Every row comes from one small tree of marks. Brackets hold a mark, then the marks that hang from it, in the order of their numbers. Every link used is in the known rows. Which tree was each row made from?
In the rows, zero is written as 128.
Known rows
(Z763 Z85): [102 129 107 125 148 107 181  98 111 106 104 167 105 117 140  94 101 146
 168  99 156 120 195 165 202 112  98 101  83 151 135 133 122  90 156 147
 141 169 123 105 112 102  99 121 139 131 130 107 113 106 107 127 139 163
 126 108 137 182 110]
(Z85 (Z351 Z441 Z573)): [ 98 176 114 186 110 151 136 145  98 155  96 113 113 143 118 121 124 106
 136 103 109 153 100 152 133 117 162  98 134 165  81 137 113 159 131 105
  99 112 162 147 186 159 125  78 132 161 187 131 190  96 158 142 167 170
 160 123 141  89  85]
(Z573 (Z763 (Z85 (Z351 Z441 Z864)))): [108 169 154 137 127 135 164  92 148 103 167 120 100 116 127 138 115 123
 144 129 149 103 171 151 121 102 164  87  98 150 162 159 101 154 112 111
 164 144 153 137 192  89 117 136  99 129 168 171 125 123 109 170 116 167
 167 138 131 122 130]
(Z85 (Z111 Z610) (Z351 Z573) Z763): [116 134  87 158 172 116 105 145  82 111 126 122 141 116 126 128 157  89
 127 124 118 162 102  97 101 167 120  91  68 159 171  82 142 105 126 134
 134  90 109 165 112 191 126 160 156  48 172  89 157 139 174 107 119 140
 140 109 149 141  93]
(Z441 (Z351 Z573 Z864)): [202 127 163 128  87  99 120 180  68 148 163  86 147 143 126 139 134 172
  65 108  88 110 115 145  94 122 102 182 183 129  90 138 165 180 199  82
  77 156 133 131 130 138 147 151 102 130 114 127 144 145 105 158 124  90
 137 127 133  76 140]
(Z351 (Z85 Z763) Z573): [140  60 115 142 138 125  98 111 167 142  48 134 135 101 154 108 108 135
 156 154  88  99 122  94 144 145 111 123 117 148 139 142 165  79 136 191
 128  75 123 112 101 153 109 165 178 125 106 102  86 144 180 133 164  98
 115 100 111 161 132]
(Z351 (Z85 Z111) Z573): [127  83 104  88 154 111  92  82 185 147  87 148 158 113 125 123 138 137
 160 178 127 122 128 129 184  98  74 103 150  68 138 111 151  94 124 166
 126  97 102 116  80 135 120 168 169 110 116 104  85 145 168  77 142 117
 126 138 130 162 153]
(Z441 (Z351 Z85 (Z573 Z763))): [195  99 168 112 122 113 118 133 130 144 107  99 134 120 147 138 109 165
 127 148  85 105 126 141 107 103 108 158 173 114 166 170 163 162 153 124
 120 132 113 135 135 139 144 175 134 165 126 139 113 126 111 152 123  91
 129 135 112 136 161]
(Z763 (Z85 Z111 Z351)): [ 82 174 103 129 156 121 161  88  88 104 138 174  99 138 114 101 123 117
 181 110 158 158 191 173 191 108 103  95  85 123 126 115 112 102 151 117
 152 161 114 111 119  84  94 114 145 110 145 121 137  99 101  83 132 159
 124 140 155 190  82]
(Z763 (Z85 (Z111 Z610))): [ 97 133  73  86 174  85 174  92 103 101 125 168 140 122 136 106 121 142
 169 112 194 154 192 153 204  97  73  87  81 115 184  83 128  82 134 142
 157 182  99 111  75 118 124 143 134  87 128 103 116 111 106  81 100 172
 113 128 145 195 130]
(Z351 Z85 Z441 Z573 Z864): [122 119 113  78  65 151 108 150 168 172 105 118 185 141 124 120 108 132
 105 153 130 112  84 107 135 107 159 164 201 108  78 119 150 129 110 123
 103 123 183  84 140 127 148  98 111 161  95 192 105 130 139 120 137 107
 122 160 101  83 151]
(Z441 (Z351 Z85)): [172  97 164 128 131 122 148 143 116 146 109 127 106 138 152 133 113 174
 126 106 108 136 130 151 115 130 107 188 153 116 133 153 130 150 126 135
 116 168  89 139  96 115 142 126 117 194  92 102 128 111  69 148 125  93
  84 117 101 157 152]
(Z351 Z85 Z441 Z864): [ 98 121 140  92  90 170 146 139 181 164 135 144 131 152 134 137 114 133
 106 111 167 128 102 113 119 128 174 184 170 103  83 115  97 130  58 126
 126 154 152 100 122  82 153  54  79 191  72 176 112 117  83 141 123 126
  81 145  89 108 161]
(Z610 Z111): [ 91  87 115 170 159  70 178 106 111 131 124 103 141  67 155 147 115 133
  91  89 193 107 144 138 135 131 123  71 118 166 158 109  90 113  94 119
 160 192 119 165  81 182 137 106 132 136 154  58 174 158 141 142 118 177
 159  69 148 145 149]
(Z85 Z111 (Z351 Z864) Z763): [112 154 143 169 142 157 105 150 100  98 202 135  92 145  97 142 171  81
 106 111 119 150 113 101  71 197 149 143  85 136  86 106  91 128 126 119
 134  95 114 158 125 105 117 116 121  79 125 107 152 150 126 116 123 116
 120 114 146 117  84]
(Z441 (Z351 (Z85 Z111 Z763))): [180  97 155 120 146 124 131 157 118 118 112 134 106 145 143 138 127 148
 134 114 114 149 127 121 102 157  99 193 140 110 159 155 131 129 131 144
 131 144  74 134  85 125 147 130 134 169  73 103 118 114  77 126 105  82
  75 122 103 160 147]
(Z441 Z351): [183 119 162 153 129 112 152 161  88 129 125 118 102 147 139 144 136 167
 106  88 113 135 130 161 105 132  98 172 139 133 128 158 121 165 154 118
 101 169  96 150 112 141 147 121 106 176 120  83 153 113  84 161 115 118
 114 110 124 115 142]
(Z763 (Z85 Z111)): [100 139  92  98 160  97 161  90 113  89 123 176 121 133 124 102 123 130
 174 121 183 139 197 165 209 111  71  95  92 105 149 119 113  84 155 146
 147 169 105  99  88 101 104 131 146 107 115 106 111 110 108  82 105 164
 121 128 151 177 111]
(Z351 Z85 Z441 (Z573 Z763) Z864): [136 119 140  73  69 150 102 131 206 155 134 103 176 126 127 144 108 127
 101 180 133  92  92 101 109  94 177 142 196  99 127 142 148 149  91 118
 124 107 187  97 177 124 156 123  99 148 115 214  96 141 146 148 120 116
 150 173  97  73 172]
(Z85 (Z111 Z610) (Z351 Z441) Z763): [ 93 162  85 156 167 148 136 173  91 104 124 134 124 148 122 139 144  76
 133  93 166 201  87 101  89 179 161 113  76 155 174  96  96 117  72 131
 149 115 110 164 124 181 152  86 124 110 149 109 176  97 130 110  90 166
 101 112 132 132  99]

Write each row's tree
[114 187 151 161  83 162 128 141 121 146 169  89 124 135 104 143 134 104
  98 125 109 119  92 135  86 113 191 111 147 153  79 136 113 186 124  77
 109 115 187 144 215 128 133 100  99 134 182 176 171 128 145 163 148 148
 174 141 139  57 106]
(Z85 (Z351 Z441 (Z573 Z763) Z864))
[140 145 108 110  63 125 117 180 127 144 140 102 183 151 116 131 131 129
  72 125 137 113  81 124 130 114 145 142 183 131  69 122 139 145 148  97
  80 127 187 110 164 167 155  90  99 130 128 160 147 133 155 142 125 140
 160 142 138  16 140]
(Z351 Z441 Z573 Z864)
[194 107 164  99  89 119 114 159  99 162 146  95 153 133 133 135 120 173
  91 127  82 106 113 131  96 120 109 201 195 113  97 132 169 158 170 104
  95 151 126 117 118 111 145 151 115 154  91 145 112 137  91 140 133  63
 106 148 108 117 151]
(Z441 (Z351 Z85 Z573 Z864))
[112 170 130 149 155 124  96  93 132 117 165 121 119 126  91 150 174  99
 134 160 122 143 125 147 129 106 121  64 120  91 125 125 111 154 131 108
 130 101 117 167 155 137 121 152 143  81 186 112 155 141 168  99 130 153
 181 146 166 109 117]
(Z85 Z111 (Z351 (Z573 Z763)))
[120 114  72  77 125 129 103 128 192 143  51 147 174 154 120 116 121 116
 164 172 156 156  93 122 184  97 113 124 178  73 142 133 147  96  98 152
 121 104 141  95 115 169 149  95 159 164 108 149 115  99 161  72 115 143
 118 157 114 116 153]
(Z351 (Z85 Z111) Z441 Z573)
[201  96 167 112  91 125 108 179  92 143 134  95 147 134 140 127 110 164
  90 124  73 106 111 109  80 149 119 211 176 142 110 141 174 143 176 115
 103 134 125 112 114 125 135 158 122 149  81 144 111 145 102 151 133  56
 101 135 105 120 139]
(Z441 (Z351 (Z85 Z763) Z573 Z864))
[108  64 111 106 190 124 130 102 175 123  99 162 124 109 156 139 131 129
 150 138 157 148 128  91 135 154 102 129  92 108 193  93 117  74  63 192
 162 122  72 136  52 129 135 140 141 114  86  85  86 138 117 109 109 117
  71 102 105 203 160]
(Z351 (Z85 (Z111 Z610) Z763))
[142 125 115 112 140  89 119  85 155 105 121 119 151 106 127 120 132 137
 145 175 128  93 164 144 168  84  93  55 121 115 171 150 152 125 167 139
 134 111 137 126 147 154 111 193 153  80 170 128 109 145 183 125 119 151
 194 129 157 111 147]
(Z351 (Z573 (Z763 (Z85 Z111))))
[117  80 132  86 148 136 116 119 158 131 173 143 145 113 141 146 141 132
 102 134 157 120 126  74 103 162 124 166 116 103 138  65 123  95  76 154
 155 135  97 125  59  89 140 147 106  84  62 126  77 170  94 117 101  90
  70 127 101 164 166]
(Z351 (Z85 (Z111 Z610) Z763) Z864)
[120 136 137 108 165 101 153  74 176  81 155 143 106 106 126 146 133 127
 151 160 167 100 189 149 160  95 109  64  87 100 199 155 101 129 116 143
 173 143 110 138 140 107 115 168 122 102 150 127 106 134 120 140  87 168
 162 132 146 146 158]
(Z573 (Z763 (Z85 Z111)))
[105 182 130 168  77 160 124 155  91 157 155 105 131 144 105 129 137 110
  96 103 105 137  87 138 107 125 179 129 148 160  47 118 121 173 132  78
  95 121 180 139 187 130 129  79 102 142 171 158 183 120 142 146 161 149
 159 138 137  65  90]
(Z85 (Z351 Z441 Z573 Z864))
[143  72  99 108 154 119  80 105 172 123  71 146 147 110 134 112 132 122
 157 177 110 122 116  93 160 147  89 120 123 102 153 127 159  69 135 189
 135  74 108 110  81 151 116 170 187  99  98  98  82 148 181  88 138  96
 116 119 128 160 139]
(Z351 (Z85 Z111 Z763) Z573)
[109 149 155 152 151 127 166  68 154 101 150 124  84  97 131 134 118 128
 157 134 138  97 190 155 137 104 144  73  80 147 174 165  96 147 117 128
 169 140 130 144 177  90 103 155 117 124 181 144 122 125 118 169 124 167
 170 124 138 153 131]
(Z573 (Z763 (Z85 Z351)))
[115  72 125 123 180 140 120 102 187 112  97 174  98 123 144 131 137 120
 160 143 146 138 133 101 138 167 105 138  96  99 156 124 106  79  85 194
 159 108  71 131  64 113 119 131 151 133  75  81  88 137 126 103 125 110
  77 102 115 187 146]
(Z351 (Z85 Z111 Z763))
[105 150 128 187 170 149 113 136 106  87 145 150  74 143 109 137 166  78
 138 112 125 167 116 110  99 193 134 118  60 148 123 132  88 114 118 145
 141  90  95 165 119 136 110 110 151 101 138  78 164 136 137 112 126 135
 121 102 157 140  81]
(Z85 Z111 Z351 Z763)
[125 164 133 191  77 169 110 192  84 129 132 101 118 145 119 120 121  89
 101  94  86 132  82  94  72 185 195 151 114 209  71 142 125 138 153 108
 102  83 183 133 185 157 119  90 125 127 148 149 169 122 157 163 160 121
 147 116 126  65  68]
(Z85 (Z351 Z441 Z573 Z864) Z763)
[140 106 111  95  69 159  99 175 166 146  94 118 175 139 134 116  97 114
 107 143 116 109  76  76 105 153 170 180 174 145  99 131 155 105 122 142
 114  95 183  76 140 146 139  97 127 150  81 188 104 129 147 131 131  91
 108 137  93  80 137]
(Z351 (Z85 Z763) Z441 Z573 Z864)
[106 169 146 204  95 187 139 187  89 118 152 116  79 152 122 136 130  85
 104  72 108 139  91 103  54 196 204 161  92 207  74 143  87 144 111 111
 122 108 163 144 175 127 126  60 104 152 134 139 173 118 120 175 148 134
 123 103 122  87  78]
(Z85 (Z351 Z441 Z864) Z763)
[ 85 176 116 111 131 125 155  97  78 109 175 164 108 134 104 107 130 122
 157 109 159 142 185 160 174 111 116 111 100 121  98  98 111 112 158  99
 149 166 130 107 124  62  99 116 120 101 137 143 133 116  91  85 129 147
 127 150 148 171  86]
(Z763 (Z85 Z111 (Z351 Z864)))
[111 178 134 186 116 153 131 129 125 142 117 102 112 128 114 133 132 105
 133 124 111 138 100 149 113 108 180  87 125 155 116 158 113 174 114 101
 119 105 166 156 205 156 128  97 125 154 200 147 178 108 167 159 152 172
 179 127 139  82 105]
(Z85 (Z351 Z441 (Z573 Z763)))
[137  78 144 112 142 119 101  67 210 146  90 119 141  83 145 134 115 149
 147 187 103  75 137 126 148  93 118  89 138 106 166 148 153 121 111 166
 146  92 127 129 133 132 117 190 151 124 143 130  78 154 178 144 151 119
 156 125 118 150 169]
(Z351 Z85 (Z573 Z763))
[197  88 147 132 119 116 117 165 101 138  75 109 133 131 148 122 103 161
 129 123  73 118 119 124 109 146 101 185 151 142 148 167 171 132 170 143
 103 125 111 120 111 154 135 156 150 165  97 114 119 118 119 143 136  74
  99 118 106 144 134]
(Z441 (Z351 (Z85 Z763) Z573))
[ 95  79 113  90 189 118 142  80 184 147 116 168 131 108 146 140 139 145
 148 143 180 146 141 122 163 114  93 114 115  74 177  80 110  98  58 169
 152 144  69 143  49 112 142 141 124 123 100  88  94 135 111  99 111 134
  83 123 111 204 179]
(Z351 (Z85 (Z111 Z610)))
[204 135 172 104  87 100 126 162  77 126 175  83 152 135 126 137 123 166
  79 128  92  96 139 142  94 107 112 163 172 132 125 156 166 175 200  78
 104 159 140 126 155 127 139 176 104 120 127 160 128 140  98 161 108  96
 152 146 132  84 149]
(Z441 (Z351 (Z573 (Z763 Z85)) Z864))
[103 172 126 137 121 129  93 117  99 134 204 126 137 137  85 143 183 107
 101 142 118 143 111 142 119 117 123 108 140  89  61  87 122 158 150  83
 106 116 133 150 134 110 123 135 120  68 157 120 156 153 148  88 142 133
 164 152 165  93 102]
(Z85 Z111 (Z351 Z573 Z864))
[ 80 186 116 139 101 147 179 123  75 123 138 153 106 140 126  97  97 125
 156  82 147 140 171 162 162 110 157 125 105 168  91 124 115 124 146  96
 136 174 161  97 161  80 106  82 112 151 142 163 147  90  88 124 148 160
 123 139 131 152  78]
(Z763 (Z85 (Z351 Z441 Z864)))
